Each row comes from the steps of one path. Every step used is in the known rows, and no mark comes twice. Write the path behind each row, first mark first.
(in the rows, 100 means zero)
Known rows
fezub-pudi: [92,93,102,98,87,112,105,96,105,104,93,114,106,81,93,123,104,109,95,114,100,98,104,82]
lono-kires-fezub: [119,98,99,107,129,72,109,93,100,85,115,105,85,63,114,109,71,98,96,96,99,97,100,63]
rusi-rokazot-fezub: [82,104,126,92,101,86,64,68,77,93,88,101,118,129,92,78,107,98,84,90,95,98,94,79]
fezub-rokazot-pudi-lono: [94,91,89,112,85,101,124,127,97,104,92,96,102,121,95,103,120,112,125,136,104,92,110,141]
lono-kires-fezub-lufo: [123,109,98,96,132,65,113,105,105,81,102,112,91,53,118,102,62,93,95,95,87,96,101,72]
lono-kires-fezub-rokazot-rusi: [124,99,104,116,134,67,124,120,98,92,117,113,77,79,115,96,69,101,104,100,91,85,104,78]
rusi-rokazot: [100,94,120,68,93,102,67,44,80,98,91,106,110,131,98,72,113,116,81,78,100,97,100,88]
lono-kires: [113,96,87,105,113,95,99,87,103,86,128,100,82,79,107,111,81,105,86,90,106,94,105,79]
gifop-rusi-rokazot-pudi-lono-kires-fezub: [117,103,108,92,95,121,72,75,108,96,90,85,111,115,102,92,100,90,96,101,118,127,75,80]
rusi-rokazot-pudi-fezub-kires: [104,116,102,96,88,114,84,87,96,115,78,94,115,156,89,75,130,115,96,90,96,120,104,115]
rokazot-fezub: [85,97,112,118,104,86,90,101,85,88,89,93,108,91,96,96,94,91,101,114,95,85,96,76]
lono-kires-fezub-pudi-rokazot-rusi: [119,105,88,116,128,79,122,122,118,96,129,107,87,73,107,132,85,87,100,100,91,98,99,65]
rokazot-pudi-fezub: [102,97,85,115,87,115,113,110,108,115,79,86,113,119,91,99,124,114,121,119,94,105,102,100]
kires-fezub: [113,85,122,90,114,77,107,78,85,95,77,106,101,71,111,85,88,105,114,104,92,87,96,67]
lufo-fezub-kires-lono: [79,98,98,87,113,92,124,108,101,122,113,104,77,81,109,70,95,108,98,76,99,87,111,148]
lufo-fezub-rokazot-rusi: [88,79,111,81,110,81,130,121,90,121,103,103,82,91,111,58,104,111,115,88,81,55,124,139]
pudi-lono-kires-fezub-lufo: [123,106,87,96,112,92,93,109,110,67,119,110,96,69,104,127,87,90,112,92,102,108,103,105]
gifop-rusi: [117,82,109,86,79,135,84,65,98,99,85,91,99,91,109,88,84,101,94,103,117,97,81,74]
lufo-fezub-kires: [94,93,105,82,102,95,116,106,91,115,97,90,80,81,110,63,105,106,99,76,93,80,125,145]
lufo-fezub: [82,76,106,69,103,88,111,87,90,112,99,94,90,71,108,73,106,108,106,82,91,71,118,120]
lufo-fezub-rokazot-pudi-lono: [73,82,93,89,96,84,136,132,97,118,97,89,93,95,101,85,122,106,127,112,94,78,124,163]
lufo-fezub-rokazot: [76,77,105,75,100,77,135,110,84,117,98,106,84,80,111,79,98,109,110,97,90,66,125,145]
gifop-rusi-rokazot-pudi-lono-kires: [112,102,99,91,84,135,65,72,110,96,100,81,110,127,98,93,106,95,90,98,122,126,78,90]
gifop-rusi-rokazot-pudi-fezub-kires-lono: [108,114,101,100,83,140,84,83,111,121,83,98,110,143,97,82,98,104,90,97,118,133,70,103]
gifop-rusi-rokazot-pudi: [106,94,116,82,81,131,71,58,99,110,72,81,115,130,101,67,108,104,88,103,113,112,76,78]

Which path is each row?
[126,99,91,114,117,93,101,123,105,76,134,111,85,89,101,119,92,96,119,96,104,96,105,110] -> pudi-lono-kires-fezub-rokazot-rusi
[115,87,88,97,95,110,105,93,105,109,122,85,94,126,103,98,123,99,109,87,88,70,99,97] -> pudi-rokazot-rusi
[98,104,105,89,87,109,82,77,95,113,80,95,121,151,88,82,131,117,100,94,94,114,99,98] -> rusi-rokazot-pudi-fezub
[78,118,105,107,101,93,64,99,99,82,114,112,117,118,82,127,107,87,82,96,104,121,98,90] -> rusi-rokazot-fezub-pudi-lono-kires
[96,114,119,102,95,120,69,77,97,103,90,101,107,125,101,79,79,89,77,94,119,120,66,88] -> gifop-rusi-rokazot-fezub-kires-lono
[90,108,86,102,94,81,114,117,100,93,97,87,112,103,102,121,103,74,105,112,82,85,97,103] -> pudi-rokazot-fezub-lufo
[116,98,87,109,109,91,106,117,102,73,129,114,88,82,102,138,88,95,117,104,111,106,107,116] -> pudi-lono-kires-fezub-rokazot
[91,118,124,102,101,92,68,83,79,95,87,99,109,135,94,71,105,97,78,86,98,106,99,99] -> rusi-rokazot-fezub-kires
[93,119,98,101,96,111,91,91,104,120,90,105,112,157,88,81,121,117,95,91,100,125,91,117] -> rusi-rokazot-pudi-fezub-kires-lono
[99,111,106,105,87,126,61,90,107,85,107,101,114,109,91,124,88,78,82,101,121,130,76,79] -> gifop-rusi-rokazot-fezub-pudi-lono-kires
[72,84,104,76,97,93,121,107,104,117,98,106,97,61,100,102,109,105,102,95,90,83,120,116] -> lufo-fezub-pudi
[113,90,121,71,79,132,63,43,91,102,83,97,109,120,105,76,93,102,80,87,116,107,77,75] -> gifop-rusi-rokazot
[100,103,78,111,90,121,95,116,120,82,131,117,100,78,88,160,104,98,99,107,114,118,107,103] -> fezub-pudi-lono-kires
[100,96,87,103,88,115,115,115,118,112,115,103,102,107,93,131,122,98,104,105,90,88,102,89] -> fezub-pudi-rokazot-rusi
[106,110,123,98,86,123,63,75,88,98,79,90,109,124,102,73,87,88,78,93,114,116,78,85] -> gifop-rusi-rokazot-fezub-kires
[116,98,98,111,127,63,128,112,94,89,113,115,80,70,115,115,65,99,101,109,98,94,106,84] -> lono-kires-fezub-rokazot
[111,101,94,120,129,62,135,123,101,96,104,102,85,78,112,107,77,100,107,121,96,97,104,86] -> lono-kires-fezub-rokazot-pudi
[97,91,87,108,87,119,94,104,109,96,94,76,111,115,89,96,137,110,124,120,106,101,102,116] -> rokazot-pudi-lono
[127,110,88,112,81,126,105,112,97,105,94,112,94,114,98,110,99,113,105,86,100,113,111,124] -> pudi-fezub-kires
[90,94,82,97,78,111,121,106,113,108,109,104,106,97,93,153,115,95,98,116,98,100,103,96] -> fezub-pudi-rokazot
[106,100,82,119,110,98,103,117,115,88,107,79,103,95,95,110,118,99,123,120,105,110,99,99] -> rokazot-pudi-lono-kires-fezub
[83,119,105,136,115,88,102,123,96,97,102,104,95,100,98,93,82,91,95,108,103,100,88,105] -> rokazot-fezub-kires-lono
[113,115,82,118,92,124,113,115,108,111,107,123,91,116,96,116,88,115,105,87,106,119,97,128] -> pudi-fezub-kires-lono
[112,104,96,111,126,76,117,109,110,90,113,115,90,55,107,134,73,95,94,108,99,106,100,60] -> lono-kires-fezub-pudi
[70,84,88,77,89,93,132,114,109,121,111,98,96,75,100,124,120,93,105,96,89,83,119,127] -> lufo-fezub-pudi-rokazot
[78,92,85,87,99,100,112,123,117,101,129,107,92,59,95,131,110,95,105,89,101,97,123,132] -> lufo-fezub-pudi-lono-kires
[94,114,109,132,104,92,94,121,86,90,87,89,97,100,98,86,92,90,95,108,97,95,102,101] -> rokazot-fezub-kires
[72,105,108,127,98,90,99,122,98,93,89,106,114,81,87,123,96,88,98,128,94,97,97,73] -> rokazot-fezub-pudi
[87,116,125,81,104,79,68,80,82,89,74,106,125,118,96,71,98,93,83,90,83,97,95,87] -> rusi-rokazot-fezub-lufo
[111,111,83,125,86,121,116,126,108,116,79,83,104,125,93,91,123,114,117,115,95,114,107,120] -> rokazot-pudi-fezub-kires
